Each row comes from the steps of one path. Every step used is in the known rows, and no mark comes twice. Write the path behind each row, first mark first.
Known rows
lokun ganen mekesi: [-0.68  0.02  0.35  3.69 -0.82  0.42 -1.14  0.56  2.85 -1.99  0.05 -3.22
  0.76 -1.61 -3.06  0.36  0.82  0.61  0.55 -0.30  1.62 -0.10]
tanol mekesi: [-0.56  1.22  2.79 -1.84  2.29  0.97 -0.07  0.28 -0.92 -0.13 -0.36 -0.01
  1.28  0.28  0.10 -0.18  0.51  0.51  0.73 -0.66  1.01  2.17]
ganen mekesi: [-0.06 -0.47 -0.29  1.48  1.79  1.09 -1.42  2.29  0.24 -1.87 -0.23 -2.78
  0.38  1.67  0.39 -0.44 -0.14  1.80  0.59 -1.17  0.27  0.91]
kebin mekesi: [-0.33 -0.34  0.12 -1.15  1.19  1.12 -1.25 -1.63 -0.45 -1.33 -0.13  1.40
  1.89  2.03 -1.29  1.34  2.19  1.26 -0.20 -0.56  0.24  0.19]
peri lokun tanol nadi ganen mekesi kebin: [-0.85  0.72  1.16  4.92  1.08  0.04  0.25  7.15 -0.27 -2.37 -0.05 -1.77
  0.20 -1.35  1.70  0.65  1.99  3.53 -0.39 -0.92  0.43  0.22]
peri lokun ganen: [-0.43  0.29  0.92  4.89 -0.49  0.24  0.62  3.64  1.37 -0.08  0.32 -1.28
  0.96 -3.05  0.22  0.09  2.23  1.76  0.33  0.74  0.49 -1.32]
peri mekesi ganen: [-0.18  0.87  1.46  1.09  2.38  0.25 -0.64  0.78 -0.91  0.48 -0.17 -1.63
 -0.37  0.83 -0.75 -1.44  0.40  0.11  0.09 -0.62  0.62 -0.66]
tanol nadi ganen: [-0.66  0.46  0.48  1.40 -0.68  0.64 -1.20  2.80 -0.39 -0.23 -0.62  0.33
 -0.35 -1.43 -1.77  0.75  2.57  2.85 -0.73 -1.98 -0.14 -0.88]
tanol nadi ganen mekesi peri lokun: [-0.28  0.33  0.85  2.86  0.13  1.17 -1.84  6.10 -0.14 -0.51 -0.68 -1.42
  0.01 -1.43 -1.18  0.64  3.29  4.54 -0.76 -2.44 -0.21 -0.53]
nadi ganen mekesi tanol lokun: [ 1.18 -0.49  1.24  1.64 -0.53  1.97 -1.35  7.01  0.38 -0.34 -1.25 -1.49
  1.68 -1.68 -1.27 -1.11  2.57  3.71 -1.14 -0.99  2.04  0.11]
ganen mekesi kebin nadi peri lokun tanol: [-0.06 -0.66  0.13  1.86  0.88  1.01 -0.29  4.35 -0.35 -4.08 -0.43 -4.47
  1.60  2.05 -0.26  0.09  0.47  2.79 -0.88 -1.43  0.45  1.01]
nadi peri lokun: [ 0.81  0.66 -0.48  0.79 -0.28  1.23  1.49  4.33  0.47  1.58 -0.18  0.20
  0.05 -1.19 -0.90 -0.36  3.17  4.77  0.48  0.51 -0.16 -1.99]
lokun tanol: [-0.96  1.04  0.37  0.88  0.15 -1.33  0.67  0.73  0.87 -2.44  0.38 -0.02
 -0.34 -0.44  0.50  1.29 -0.45 -0.35  0.38  0.17  0.98  1.19]
kebin nadi: [-0.59 -1.41 -0.13 -1.12 -0.96  0.31 -0.23 -0.68 -1.00 -2.81 -0.15 -0.35
  3.06  1.35 -0.01  1.17  0.95  0.37 -0.68 -0.99 -1.14 -0.26]
nadi peri mekesi: [ 0.58  1.22 -0.41 -1.26  0.58  1.15  0.75  2.47 -0.39  1.02 -0.16 -0.57
 -1.10  1.07 -2.28 -0.79  2.04  3.96  1.12 -0.10  0.31 -1.54]
tanol lokun: [-0.10  1.12  2.18 -0.81  0.93  0.70 -0.12  4.36  0.10  1.26 -0.55  1.24
  1.51 -0.99  0.82  0.34  2.99 -0.59  0.48 -0.07  0.29  1.62]
nadi peri: [ 0.79  0.70 -0.86 -1.30 -0.88  0.91  1.06  1.33  0.88  1.30 -0.31  0.45
 -0.38 -0.29 -2.64 -0.10  2.04  3.26  0.30  0.29  0.13 -1.45]
kebin mekesi tanol: [-0.48 -0.58  1.02 -2.48  1.83  1.25 -0.67 -0.08  0.06 -1.61  0.16  0.54
  2.34  1.11 -0.79  1.42  3.34  0.21 -1.14 -0.25  1.35  0.93]
ganen mekesi peri lokun tanol: [ 0.43 -0.11  0.76  3.12  1.70  0.61 -1.19  5.94  0.98 -1.61  0.03 -3.65
  0.39  0.10  0.84  0.20  0.91  2.90  0.03 -1.01  0.28  1.14]
ganen mekesi peri lokun: [ 0.75 -0.39  0.67  2.87  1.63  1.03 -1.46  5.69  0.63 -0.76 -0.09 -3.58
  0.58  0.29  0.63 -0.22  1.00  3.10 -0.09 -1.05 -0.08  0.82]
lokun tanol nadi: [-2.17  1.55  0.69  1.02  0.87 -1.28  0.11  1.39  0.73 -2.91  0.44  0.05
 -0.92 -0.51  0.34  2.32  0.86  0.12  0.46 -1.07  0.36  1.45]
nadi peri lokun ganen: [ 0.53  0.90 -0.14  2.05 -1.22  1.08  1.46  3.74  1.71  1.30 -0.07 -0.41
  0.17 -2.49 -2.56 -0.01  3.55  4.52  0.58  0.76  0.52 -2.30]
tanol nadi ganen mekesi kebin: [-0.52  0.28  0.52  1.94 -0.16  1.02 -1.73  3.99 -0.55 -1.47 -0.89 -1.81
 -0.26 -0.36 -1.95  0.47  2.07  3.22 -1.20 -2.53  0.25 -0.13]

Write each row's path
[-0.47 -0.50  0.93  5.26 -0.36  0.70 -0.04  4.72  0.91 -2.30  0.06 -3.57
  2.13 -1.52 -0.03  0.14  2.04  2.37 -0.35 -0.20  0.46 -0.64] -> peri lokun ganen mekesi kebin nadi
[-1.90  2.15  0.48  0.54  1.19 -0.73  0.51  2.57  0.47 -2.41  0.38 -0.21
 -1.49 -0.05 -0.77  1.93  1.86  2.06  0.97 -1.07  0.56  0.75] -> lokun tanol nadi peri mekesi
[ 0.33 -0.93 -0.03  1.45  0.68  1.44 -0.44  4.14 -0.70 -3.30 -0.53 -4.52
  1.78  2.14 -0.46 -0.32  0.52  2.71 -1.06 -1.47  0.02  0.59] -> ganen mekesi kebin nadi peri lokun
[ 0.40 -1.73 -0.05  0.18 -2.86  0.92 -0.65  1.47 -1.01 -2.35 -0.94 -0.02
  3.50  0.03 -1.41  0.51  1.62  2.73 -1.42 -1.26 -0.38 -1.43] -> kebin nadi ganen
[-1.18  1.74  0.53 -0.25  1.57  0.79 -0.43  2.14 -0.16  0.49 -0.18 -0.55
 -1.15  0.07 -2.49  0.64  3.56  2.70  0.30 -1.77 -0.47 -1.05] -> tanol nadi peri mekesi ganen
[-0.60  1.20  2.39  1.86  0.24  0.99 -0.87  4.85  2.19 -0.13 -0.54 -0.98
  2.03 -2.15 -1.35  0.60  3.65 -0.11  0.86 -0.26  1.36  1.56] -> tanol lokun ganen mekesi
[ 0.31 -0.55  0.53  0.47 -2.44  0.36  1.19  1.69 -0.32 -2.21 -0.40 -2.98
  2.15  0.01 -2.73  0.47  1.29  0.93 -2.41 -0.31  0.34 -0.64] -> mekesi kebin nadi peri lokun ganen
[-0.26 -0.15  0.91 -0.17  1.33  0.98 -1.57 -2.56  0.52 -0.47 -0.56  1.00
  2.51  0.82 -2.81  0.85  2.62  0.36 -1.24 -0.66  0.62 -0.26] -> kebin mekesi ganen
[ 0.01  1.46  3.93  0.46  1.45  0.80 -0.10  3.28  0.33  0.93 -0.15 -1.34
  1.73 -2.05 -0.80  0.23  2.30  1.61 -0.01 -0.37  1.11  1.81] -> tanol mekesi peri lokun ganen
[-0.26 -0.75  0.57  0.20  2.40  1.30 -0.97  3.68  0.70 -2.18  0.13 -3.50
  0.81  0.68  0.98 -0.35  0.90  0.72 -0.31 -0.84  1.40  1.58] -> ganen mekesi tanol
[ 0.80 -1.94  0.34  1.90 -1.89  1.50 -1.34  4.70 -0.86 -2.64 -0.96 -1.79
  3.85  0.11 -0.89  0.33  2.41  4.55 -1.46 -1.71 -0.50 -1.05] -> kebin nadi ganen mekesi peri lokun
[ 0.90  0.28  1.62  3.21 -1.10 -0.21 -0.07  4.26  1.85  1.35  0.30 -1.87
  0.58 -3.28 -1.40  0.66  2.49  1.62 -0.97  0.44  0.25 -0.40] -> mekesi peri lokun ganen
[ 0.62  1.26  0.17 -0.61  0.71  1.06  0.57  1.81  0.23  1.67 -0.45 -0.72
 -0.63  0.23 -3.19 -1.10  2.24  3.29  0.37 -0.16  0.54 -2.01] -> nadi peri mekesi ganen
[-0.97  0.82  2.32  2.39  1.53 -0.03  1.25  4.93 -0.86 -2.56  0.13 -1.28
  1.87 -0.66  2.54  0.69  1.39  1.90 -0.14 -0.22  0.51  1.30] -> peri lokun tanol mekesi kebin nadi
[ 1.35 -0.71 -0.12  2.78 -1.18  1.65 -1.69  4.50  0.01 -0.57 -1.30 -1.41
  0.90 -0.75 -1.83 -1.24  0.70  4.70 -0.66 -1.21  1.12 -1.01] -> nadi ganen mekesi
[ 0.35 -0.10  1.14  0.19  0.12  0.55 -0.29  2.53 -2.72 -2.02 -0.46 -2.95
  0.70  2.60 -0.82 -0.97 -0.05  1.32 -1.12 -1.12  0.55 -0.16] -> peri mekesi kebin nadi ganen
[-0.38 -1.14  0.09  0.24 -1.15  1.55  0.51  3.50  0.56 -2.71 -0.13 -2.01
  3.59 -0.35 -1.40  0.99  3.91  3.68 -0.51 -0.71 -0.15 -1.24] -> kebin nadi peri lokun ganen mekesi tanol
[-0.39  1.09  2.57  1.83 -0.16  0.85 -0.71  4.87  1.94 -0.40 -0.64 -1.80
  2.02 -1.84 -1.72  0.48  3.11 -0.73  0.09 -0.28  1.56  1.84] -> tanol lokun ganen mekesi kebin
[-0.71  0.22  0.32  2.16  0.07  1.15 -1.98  3.93 -0.26 -1.22 -0.78 -0.96
 -0.10 -0.62 -1.59  0.62  2.37  3.73 -0.43 -2.50 -0.01 -0.42] -> tanol nadi ganen mekesi
[-1.24  0.17  1.31 -0.92  1.64  1.68 -0.49  1.87  0.99 -1.56  0.27  0.12
  2.16 -0.45 -2.12  2.22  5.82  2.12 -0.87 -0.68  1.37  0.04] -> kebin mekesi tanol nadi peri lokun ganen
[-1.37  0.11  1.11  2.56  0.03  0.61 -1.05  1.87  3.10 -2.44  0.31 -3.76
  0.80 -2.21 -2.84  1.01  2.34  0.01 -0.04 -0.61  2.07  0.47] -> lokun ganen mekesi tanol nadi
[ 0.51 -0.29  0.85 -1.19  0.55  0.81 -1.51 -0.26  0.22 -0.39 -0.12  0.62
  1.87  1.30 -2.31  1.74  2.80  1.39 -1.01 -0.57  0.19  0.54] -> kebin mekesi peri
[-0.84 -0.32  1.27 -1.61  1.39  1.57 -1.29  1.20 -0.16 -1.78 -0.16  0.71
  2.21  0.29 -1.59  1.78  4.50  1.61 -1.49 -1.20  1.28  0.50] -> kebin mekesi tanol nadi ganen
[ 0.31 -0.95 -0.24  0.40  0.40  1.28 -0.82  2.60 -0.47 -3.42 -0.63 -4.45
  1.57  2.63 -1.25 -0.18  0.07  2.07 -1.15 -1.58  0.31  0.93] -> ganen mekesi kebin nadi peri
[-1.35  1.99  2.84  0.27  1.95 -0.76  0.37  0.30  0.86 -1.92 -0.18 -0.19
  0.89 -1.09 -0.41  0.80  0.31 -0.48  0.12 -0.37  1.82  2.41] -> lokun tanol mekesi ganen
[-0.83 -0.11  0.97  2.65 -0.42  0.58 -0.76  1.60  3.17 -2.18  0.30 -3.81
  1.19 -2.27 -2.72  0.46  1.66 -0.15 -0.09 -0.02  2.34  0.37] -> lokun ganen mekesi tanol
[-0.14 -0.61 -0.30 -1.90 -0.64  1.16  0.18  1.24 -1.31 -2.07 -0.25 -0.78
  2.37  2.11 -1.52  0.59  2.36  3.18  0.08 -1.03 -0.86 -1.25] -> kebin nadi peri mekesi
[-1.22  1.70  0.19 -0.76  1.48  0.84 -0.24  2.56 -0.56 -0.02  0.03 -0.31
 -1.49  0.63 -1.79  0.93  3.34  3.26  0.81 -1.76 -0.63 -0.79] -> tanol nadi peri mekesi
